What can hang from each mark
Z_259: Z_894
Z_116: Z_938
Z_711: Z_740 Z_908
Z_501: Z_221
Z_894: Z_938
Z_908: Z_116 Z_221 Z_711
Z_938: Z_29 Z_116
Z_740: Z_29
Z_29: Z_938
Z_606: Z_711

Each row was made from one small tree. The marks that hang from a mark follow it in brackets, in the order of their numbers. Every link used is in the known rows. Write each row's tree.
Known rows
Z_606(Z_711(Z_740(Z_29) Z_908)): -2.61 -1.00 -1.56 +3.87 -0.86 +1.07 -1.22 -1.63 +1.86 +0.58 +0.20 +1.80 +0.69 +1.84 +1.08 +1.64 -2.53 -3.47 +0.59 +0.07
Z_894(Z_938(Z_29 Z_116)): -1.58 -4.38 -3.38 +3.21 -0.74 +2.44 -3.04 -0.46 +3.86 +1.43 -1.86 +1.38 -1.41 +3.17 +0.92 +4.80 +1.30 -1.61 -0.22 +2.56
Z_606(Z_711(Z_908)): -2.26 -2.00 -0.06 +4.73 -0.47 +3.22 -1.59 -1.93 +1.37 +0.91 -0.81 +1.13 +0.75 +1.72 +1.94 +1.50 -1.65 -2.93 +0.27 +0.66
Z_894(Z_938): -2.80 -3.32 -0.48 +3.83 +0.28 +1.52 -2.78 -1.66 +1.31 +2.57 -1.93 +0.59 -0.15 +2.01 +0.25 +2.84 +0.73 -1.79 -1.20 +2.27
Z_711(Z_740): -1.68 -1.49 -0.92 +2.86 +0.24 +1.10 -1.18 -0.82 +2.12 +1.68 -1.89 +0.83 +1.93 +0.85 -1.26 +2.78 -0.80 -2.29 -0.76 +2.05
Z_908(Z_116(Z_938) Z_711): -5.31 -3.06 +1.46 -0.88 -0.05 +3.08 -0.03 +0.21 -0.95 +1.48 -0.97 +1.55 +0.14 +1.36 -1.71 +2.29 -1.29 -0.08 -0.17 +0.85
Z_29(Z_938(Z_116)): -0.06 -3.06 +1.68 +2.02 -0.15 +3.34 -1.75 -0.74 +4.81 +1.75 -2.84 +0.95 +0.04 +2.46 -0.71 +3.25 +0.55 -2.40 -0.66 +1.76
Z_606(Z_711(Z_740(Z_29(Z_938)))): -1.65 -1.03 -0.06 +3.15 -0.15 +0.30 -1.51 -1.22 +2.60 +1.08 -0.36 +1.61 +0.40 +2.13 -0.80 +1.85 -0.87 -3.09 -0.29 +0.14
Z_501(Z_221): -0.69 -1.97 -0.28 +4.48 +0.31 +2.13 -2.02 -2.26 +1.18 +2.55 -2.26 +0.73 +2.76 +1.94 +0.67 +2.48 -0.19 -1.28 -1.12 +1.68
Z_606(Z_711): -1.73 -2.03 +0.14 +4.83 +0.27 +2.54 -1.60 -1.54 +1.16 +1.15 -1.14 +0.92 +0.54 +1.73 +0.48 +1.37 -0.08 -2.17 -0.71 +1.03
Z_740(Z_29(Z_938(Z_116))): -1.04 -2.41 +0.83 +1.90 -0.46 +1.97 -1.18 -1.32 +4.77 +1.75 -1.58 +1.33 -0.74 +3.20 +0.10 +2.18 +0.82 -2.26 -0.99 +1.37
Z_259(Z_894): -1.03 -1.43 +3.20 +4.04 +0.25 +2.04 -1.64 -1.20 +3.07 +2.76 -2.48 +0.48 +1.93 +0.95 +0.20 +2.68 +0.67 -1.64 -0.81 +2.16
Z_740(Z_29): -2.25 -1.83 -0.26 +3.18 -0.09 +1.46 -0.62 -1.93 +2.34 +1.78 -1.04 +0.97 +0.06 +2.39 +0.88 +0.92 +0.82 -1.70 -1.47 +1.94
Z_938(Z_29 Z_116): -0.15 -3.86 -3.18 +2.90 -0.92 +3.92 -1.68 +0.00 +5.10 +0.42 -2.14 +1.38 -0.53 +2.76 +1.10 +4.13 +1.28 -1.38 -0.10 +2.74
Z_259(Z_894(Z_938(Z_29))): -1.48 -2.67 +1.07 +3.67 -0.16 +1.28 -3.03 -0.83 +3.58 +2.89 -2.06 +0.78 +0.50 +1.86 +0.87 +4.38 +1.21 -1.57 -0.35 +2.26
Z_116(Z_938): -2.31 -2.85 +2.32 +1.41 +0.41 +2.92 -1.38 -0.97 +1.89 +2.00 -1.79 +0.95 +0.60 +2.49 +0.26 +1.48 +0.25 -2.09 -0.27 +2.06
Z_116(Z_938(Z_29)): -1.90 -3.43 +0.40 +0.86 -0.07 +2.95 -1.58 -0.38 +3.16 +1.51 -1.52 +1.10 +0.08 +3.09 +0.98 +2.53 +0.64 -1.89 +0.34 +2.27
Z_606(Z_711(Z_740 Z_908(Z_116(Z_938)))): -3.53 -1.72 -0.35 +1.84 -0.43 +2.40 -1.07 -0.51 +0.48 +0.40 -0.21 +1.86 +0.72 +1.51 +0.19 +2.55 -3.38 -3.25 +1.20 -0.07
Z_908(Z_116(Z_938) Z_221 Z_711): -6.34 -3.18 +1.31 -0.86 -0.02 +2.64 -0.34 +1.15 -1.29 +1.30 -0.86 +2.33 +0.88 +0.76 -2.79 +1.95 -2.37 -0.88 -0.02 +0.19
Z_894(Z_938(Z_116)): -1.94 -3.92 -1.59 +3.83 -0.30 +2.42 -2.95 -1.12 +2.52 +2.07 -2.14 +1.13 -0.83 +2.54 +0.35 +3.75 +0.86 -1.79 -0.75 +2.36

Which tree is each row?
-6.01 -3.70 -0.08 -1.30 -0.37 +2.68 -0.44 +1.56 -0.20 +0.84 -0.65 +2.45 +0.50 +1.20 -2.22 +2.78 -1.94 -0.75 +0.41 +0.33 -> Z_908(Z_116(Z_938(Z_29)) Z_221 Z_711)
-5.81 -2.04 -1.12 +0.36 -0.14 +1.15 -0.16 +1.26 -1.07 +0.95 -0.96 +2.22 +1.91 -0.64 -3.90 +2.89 -3.15 -1.07 -0.43 +0.20 -> Z_908(Z_116 Z_221 Z_711(Z_740))
-2.62 -1.81 -0.70 +0.94 -1.07 +0.64 -0.74 -0.40 +2.92 +1.46 -0.90 +1.89 +0.54 +1.42 -2.17 +2.83 -1.12 -1.27 -0.26 +0.58 -> Z_908(Z_711(Z_740(Z_29(Z_938(Z_116)))))
-3.11 -1.29 -0.25 +1.43 -1.00 +0.29 -1.16 -0.69 +3.60 +1.36 -0.77 +2.07 +1.76 +1.45 -0.37 +2.25 -3.46 -4.41 +0.51 +0.18 -> Z_711(Z_740(Z_29(Z_938)) Z_908(Z_221))
-4.02 -2.92 +1.09 +0.60 -0.33 +4.12 -0.36 -0.85 +0.83 +1.17 -1.28 +1.17 +0.51 +1.85 +1.38 +2.38 -2.37 -2.28 +0.51 +1.38 -> Z_711(Z_908(Z_116(Z_938)))
-4.66 -2.62 -1.32 -0.46 -0.76 +2.17 -0.89 +0.97 +1.70 +0.51 -0.73 +2.37 +1.67 +1.21 -0.47 +3.72 -4.20 -3.48 +1.52 +0.63 -> Z_711(Z_740 Z_908(Z_116(Z_938(Z_29)) Z_221))
-4.72 -1.71 -0.34 -0.81 -0.50 +0.68 +0.30 +0.14 +0.62 +1.36 -0.47 +1.76 +0.39 +0.77 -2.96 +2.98 -1.97 -0.66 -0.57 +0.23 -> Z_908(Z_116 Z_711(Z_740(Z_29(Z_938))))
-3.66 -1.22 -1.73 +2.40 -0.92 +0.47 -0.90 -0.84 +2.41 +1.16 -0.50 +2.12 +1.94 +1.09 +0.21 +1.90 -3.42 -3.93 +0.44 +0.65 -> Z_711(Z_740(Z_29) Z_908(Z_221))
-4.81 -2.13 -0.19 -0.10 -0.42 +2.04 -0.81 +0.60 +0.85 +0.86 -0.96 +2.27 +1.99 +0.85 -0.95 +2.98 -4.56 -3.62 +1.21 +0.54 -> Z_711(Z_740 Z_908(Z_116(Z_938) Z_221))
-6.64 -2.15 -0.04 -1.81 -0.30 +0.42 -0.01 +1.36 -0.81 +1.05 +0.10 +2.92 +0.96 +0.92 -3.46 +2.22 -3.27 -1.47 +0.31 -0.37 -> Z_908(Z_116(Z_938) Z_221 Z_711(Z_740(Z_29)))
-3.63 -1.84 -0.82 +1.04 -0.96 +0.17 -1.17 +0.52 +2.58 +1.29 -0.87 +2.69 +1.30 +0.91 -3.23 +2.49 -2.12 -2.16 -0.10 -0.08 -> Z_908(Z_221 Z_711(Z_740(Z_29(Z_938(Z_116)))))
-3.24 -1.49 -1.23 +2.99 -0.46 +2.27 -0.99 -0.81 +0.53 +0.24 -0.36 +1.65 +0.97 +1.01 +0.22 +2.67 -3.27 -2.99 +0.68 +0.10 -> Z_606(Z_711(Z_740 Z_908(Z_116)))
-3.19 -1.60 -1.13 +2.83 -0.69 +1.46 -1.42 -0.50 +2.00 +1.19 -1.41 +1.73 +2.75 +0.41 -0.38 +2.59 -3.66 -3.87 +0.56 +0.99 -> Z_711(Z_740 Z_908(Z_221))
-2.26 -1.09 -0.13 +1.39 -0.97 +0.73 -0.95 -1.37 +3.91 +1.53 -0.77 +1.48 +1.12 +1.88 +0.44 +2.51 -2.64 -3.74 +0.33 +0.73 -> Z_711(Z_740(Z_29(Z_938)) Z_908)
-4.44 -1.70 -0.73 -0.48 -0.77 +1.42 -0.08 -0.45 +1.56 +0.94 -0.08 +2.03 +0.56 +2.00 +0.37 +2.67 -3.47 -3.04 +0.83 +0.66 -> Z_711(Z_740(Z_29) Z_908(Z_116(Z_938)))
-2.13 -0.98 -0.31 +3.05 -0.82 +0.95 -1.42 -1.57 +2.69 +0.92 -0.07 +1.78 +0.56 +2.06 +0.62 +1.93 -2.56 -3.90 +0.66 -0.30 -> Z_606(Z_711(Z_740(Z_29(Z_938)) Z_908))
